Every row comes from one small tree of marks. Brackets hold a mark, then the marks that hang from it, in the order of their numbers. Every link used is in the known rows. Which tree was each row made from?
Known rows
[j_500 j_292 [j_434 j_513] j_441]: -14.1  14.2  -19.6  -10.4  29.1  26.2  15.5  -24.5  -2.6  -21.6  -26.1  -4.0  4.3  -66.6  -8.3  8.7  10.2  21.3  23.3  12.4  -15.9
[j_434 j_513]: -5.0  8.9  -7.4  2.6  16.8  5.9  14.8  -31.3  -3.4  -27.8  -10.9  -18.8  8.6  -44.2  1.4  4.7  10.3  11.8  7.9  5.5  -25.8
[j_954 j_500 j_513]: -0.5  4.9  -23.6  -9.7  10.6  -8.5  22.8  -45.6  -2.9  -34.2  -9.1  -13.7  8.4  -48.2  12.3  5.8  -3.4  -0.5  -2.1  24.6  -33.1
[j_954 j_513]: -1.5  6.7  -12.7  -4.2  8.5  -11.2  18.1  -40.9  1.4  -24.9  -3.3  -12.4  13.1  -41.9  0.0  1.4  -3.8  0.8  0.9  16.8  -29.2
[j_513 [j_246 [j_500 j_434]] j_292 j_441]: -26.4  0.5  -3.5  -17.7  32.2  -19.2  23.5  -37.2  8.1  -1.0  -6.9  7.9  -0.8  -72.4  5.6  -4.6  -7.6  13.1  24.8  13.3  -10.9
[j_954 [j_500 j_292] [j_513 j_246]]: -12.7  6.8  -21.6  -19.4  16.2  -5.0  26.4  -43.9  4.7  -28.2  -17.4  -21.1  7.2  -65.8  14.9  8.3  -0.6  -0.9  3.1  18.0  -16.8
[j_954 [j_500 j_292 j_434] [j_513 j_246]]: -4.0  3.7  -19.7  -29.6  20.0  -7.0  28.9  -46.6  4.3  -20.1  -15.7  -12.8  2.7  -69.7  10.6  13.8  -10.9  2.3  8.4  23.1  -10.5
[j_513 j_292 j_441]: -21.6  16.9  -14.7  3.8  16.9  0.7  13.5  -33.0  7.0  -13.1  -10.6  -3.0  12.3  -55.8  1.0  -9.1  4.1  6.1  2.8  10.6  -31.5
[j_246 [j_500 j_292 j_441]]: -23.2  8.1  -29.7  -6.5  33.1  18.8  6.5  -19.0  5.7  -16.9  -21.5  -2.3  -8.0  -59.3  0.8  2.2  15.8  17.9  20.5  16.3  -15.4
[j_60 j_292 [j_434 [j_513 [j_246 j_500] j_441]]]: -29.1  -1.0  6.7  -9.0  42.0  -16.5  29.3  -39.0  -2.8  -31.1  -1.9  2.5  -1.0  -83.1  16.4  1.7  22.9  25.8  35.3  5.4  -19.3
[j_246 [j_500 j_292 [j_434 j_513]]]: -7.7  7.5  -13.5  -16.4  31.6  13.2  -0.2  -31.8  4.3  -21.2  -11.1  -1.9  -9.6  -71.5  1.1  16.5  13.4  23.4  21.8  10.1  -6.2
[j_441 [j_513 [j_246 [j_500 j_434]] j_292]]: -28.9  -2.0  2.2  -21.2  27.7  -19.3  26.2  -44.0  2.5  -3.8  -15.5  1.9  -0.1  -63.8  1.5  14.9  -8.0  17.2  17.3  10.2  -9.8
[j_20 [j_500 [j_441 [j_513 j_246 j_292]]]]: -47.7  5.9  -12.3  -15.2  22.2  -11.5  32.5  -35.8  -6.1  -12.6  -36.3  -7.2  10.2  -69.4  1.9  0.1  -4.2  6.7  21.9  13.9  -16.2
[j_513 [j_246 [j_500 j_441]] j_292]: -37.0  1.0  -11.2  -12.7  34.8  -4.8  28.4  -26.9  4.7  -11.9  -21.9  0.7  2.5  -60.3  3.4  -8.0  5.3  16.1  23.2  10.4  -16.2
[j_60 j_292 j_434]: 4.0  7.7  -11.5  -2.9  33.8  5.1  24.3  -30.4  5.9  -18.9  -5.9  -0.3  0.8  -42.1  5.1  4.6  14.0  13.2  4.8  17.9  -25.3
[j_441 j_513]: -13.4  5.2  -9.5  3.6  10.8  -4.7  20.7  -33.8  -2.8  -16.3  -14.4  -19.9  6.4  -34.1  -1.1  12.5  1.1  9.1  0.3  10.3  -30.2
[j_500 j_292 [j_434 [j_513 j_246]] j_441]: -23.5  7.8  -8.9  -16.7  29.9  14.4  30.9  -26.3  -2.8  -16.3  -28.7  -10.6  3.6  -71.3  -5.4  6.8  5.9  18.8  30.2  6.7  -9.0
[j_246 j_500]: -5.5  -0.4  -16.7  -4.8  27.5  -3.3  9.0  -27.4  5.2  -14.5  -4.2  -7.5  -7.1  -40.5  6.8  2.8  5.1  12.1  9.3  14.8  -20.2
[j_20 [j_513 [j_246 [j_500 j_434]] j_292]]: -31.2  -4.4  2.5  -23.2  38.3  -15.5  21.5  -41.7  4.5  -12.3  -12.7  5.0  -2.9  -74.3  4.4  13.8  -2.6  16.3  24.1  10.0  -12.6
[j_500 j_292]: -4.1  14.0  -24.2  -0.5  21.3  18.1  8.9  -24.0  9.2  -13.1  -14.0  -16.8  1.1  -44.3  -1.1  4.7  8.7  6.9  -1.5  10.9  -17.7
[j_60 j_434]: 0.5  -1.4  -15.2  -4.9  24.8  0.2  27.1  -27.4  0.1  -14.2  -7.1  -7.5  1.1  -31.3  6.2  9.2  5.6  10.3  12.5  17.4  -24.0
[j_441 [j_513 [j_246 j_500] j_292]]: -36.2  -1.0  1.8  -9.6  22.1  -16.8  23.2  -42.0  2.2  -11.4  -16.4  -7.4  3.5  -59.8  5.3  8.2  2.8  13.9  9.6  4.2  -17.4

Which tree is each row?
-25.0  9.6  6.0  -11.4  21.1  -10.6  30.9  -41.0  -0.7  -15.0  -12.7  -3.6  13.8  -75.8  -0.1  -1.4  -1.9  13.4  21.7  3.8  -18.1 -> [j_500 [j_434 [j_513 j_246 j_292 j_441]]]
-19.3  11.1  -3.5  -11.9  23.7  1.1  23.8  -34.4  0.1  -15.7  -14.5  -12.2  4.1  -77.6  0.9  5.7  3.0  16.0  23.7  4.4  -11.2 -> [j_500 j_292 [j_434 [j_513 j_246 j_441]]]
-41.9  7.9  -12.6  -3.7  25.5  -0.3  14.3  -33.5  -2.2  -18.9  -25.4  5.4  4.6  -61.5  -3.4  6.0  10.8  21.0  17.0  11.5  -28.4 -> [j_246 [j_500 [j_441 [j_513 j_292]]]]
-25.5  8.5  -21.7  -15.8  12.4  -11.7  25.6  -44.8  2.1  -29.8  -14.9  -16.3  9.6  -78.7  16.3  2.2  -1.4  1.1  9.4  17.5  -23.2 -> [j_954 [j_500 j_292] [j_513 j_246 j_441]]
-28.2  9.8  -4.8  -1.9  19.6  -11.2  29.0  -35.0  6.4  -8.8  -12.9  -9.5  14.0  -58.4  4.5  -12.6  -0.9  3.5  8.8  6.4  -23.2 -> [j_513 j_246 j_292 j_441]
-18.1  -7.8  -10.9  -19.4  36.9  -10.5  35.7  -24.8  -0.3  -4.9  -16.2  -0.7  -8.3  -53.3  1.6  -0.3  -9.6  17.3  34.2  19.0  -8.9 -> [j_513 [j_246 [j_500 j_434 j_441]]]
-35.5  4.2  -22.6  -9.1  29.9  -1.3  17.5  -29.0  -8.7  -27.1  -27.6  -7.4  -1.4  -65.9  4.3  3.0  0.4  7.9  27.0  21.3  -25.2 -> [j_20 [j_500 j_441] j_513]
-6.5  4.3  -26.6  -19.3  19.7  -5.3  31.9  -41.6  -7.4  -28.0  -19.2  0.8  6.7  -58.9  4.7  5.5  -12.8  8.3  16.7  33.5  -29.0 -> [j_954 [j_500 j_434 j_441] j_513]
-20.8  0.5  -13.2  -18.8  35.3  -7.2  16.9  -29.8  9.3  -2.9  -7.2  -2.0  -11.0  -72.9  6.5  4.8  -2.3  16.6  26.8  13.3  -4.3 -> [j_513 [j_246 [j_500 j_292 j_434]] j_441]
-43.8  7.5  -3.9  -3.1  17.8  -5.1  39.5  -34.0  -3.7  -12.4  -32.0  -10.2  16.0  -54.3  -5.1  1.2  1.6  11.3  13.5  5.8  -26.9 -> [j_500 [j_441 [j_513 j_246 j_292]]]
-23.0  5.2  6.8  -2.1  32.6  -9.4  36.2  -38.9  -3.0  -30.3  -6.0  -6.4  9.2  -73.8  10.3  0.1  19.2  18.8  25.5  4.7  -24.8 -> [j_60 j_292 [j_434 [j_513 j_246 j_441]]]
-42.4  -3.0  5.0  -13.1  29.8  -16.8  27.8  -40.8  -2.8  -26.0  -9.0  4.2  6.0  -82.4  14.6  3.5  18.2  22.9  37.7  3.1  -18.3 -> [j_60 [j_434 [j_513 [j_246 j_500] j_292 j_441]]]
-23.3  9.5  4.2  -6.0  19.9  -1.1  28.9  -37.4  0.9  -22.0  -17.5  -15.9  15.7  -60.4  2.2  -0.2  9.6  10.1  9.9  -2.6  -19.1 -> [j_434 [j_513 j_246 j_292]]
-35.0  5.1  7.6  -6.6  22.5  -10.6  36.3  -40.2  -3.7  -23.6  -13.0  -4.2  17.0  -73.9  8.9  1.6  14.1  15.9  26.7  1.2  -23.4 -> [j_60 [j_434 [j_513 j_246 j_292 j_441]]]
-21.0  16.0  -9.3  -9.2  25.9  14.2  22.9  -31.6  -3.8  -19.7  -24.9  6.3  11.8  -66.2  -10.0  0.6  6.5  19.1  21.6  12.7  -23.7 -> [j_500 [j_434 [j_513 j_292]] j_441]
-28.7  4.9  -11.8  -15.5  25.2  3.4  35.3  -28.4  -2.9  -4.4  -31.9  -10.3  2.5  -61.2  -7.5  14.4  -4.5  15.7  21.2  12.1  -10.8 -> [j_500 j_292 j_434 [j_441 [j_513 j_246]]]
-9.3  13.0  -28.7  -10.5  30.4  22.7  17.1  -20.2  4.7  -7.1  -23.6  -1.1  -1.9  -53.4  -7.9  3.9  1.6  15.9  16.9  20.5  -15.6 -> [j_500 j_292 j_434 j_441]
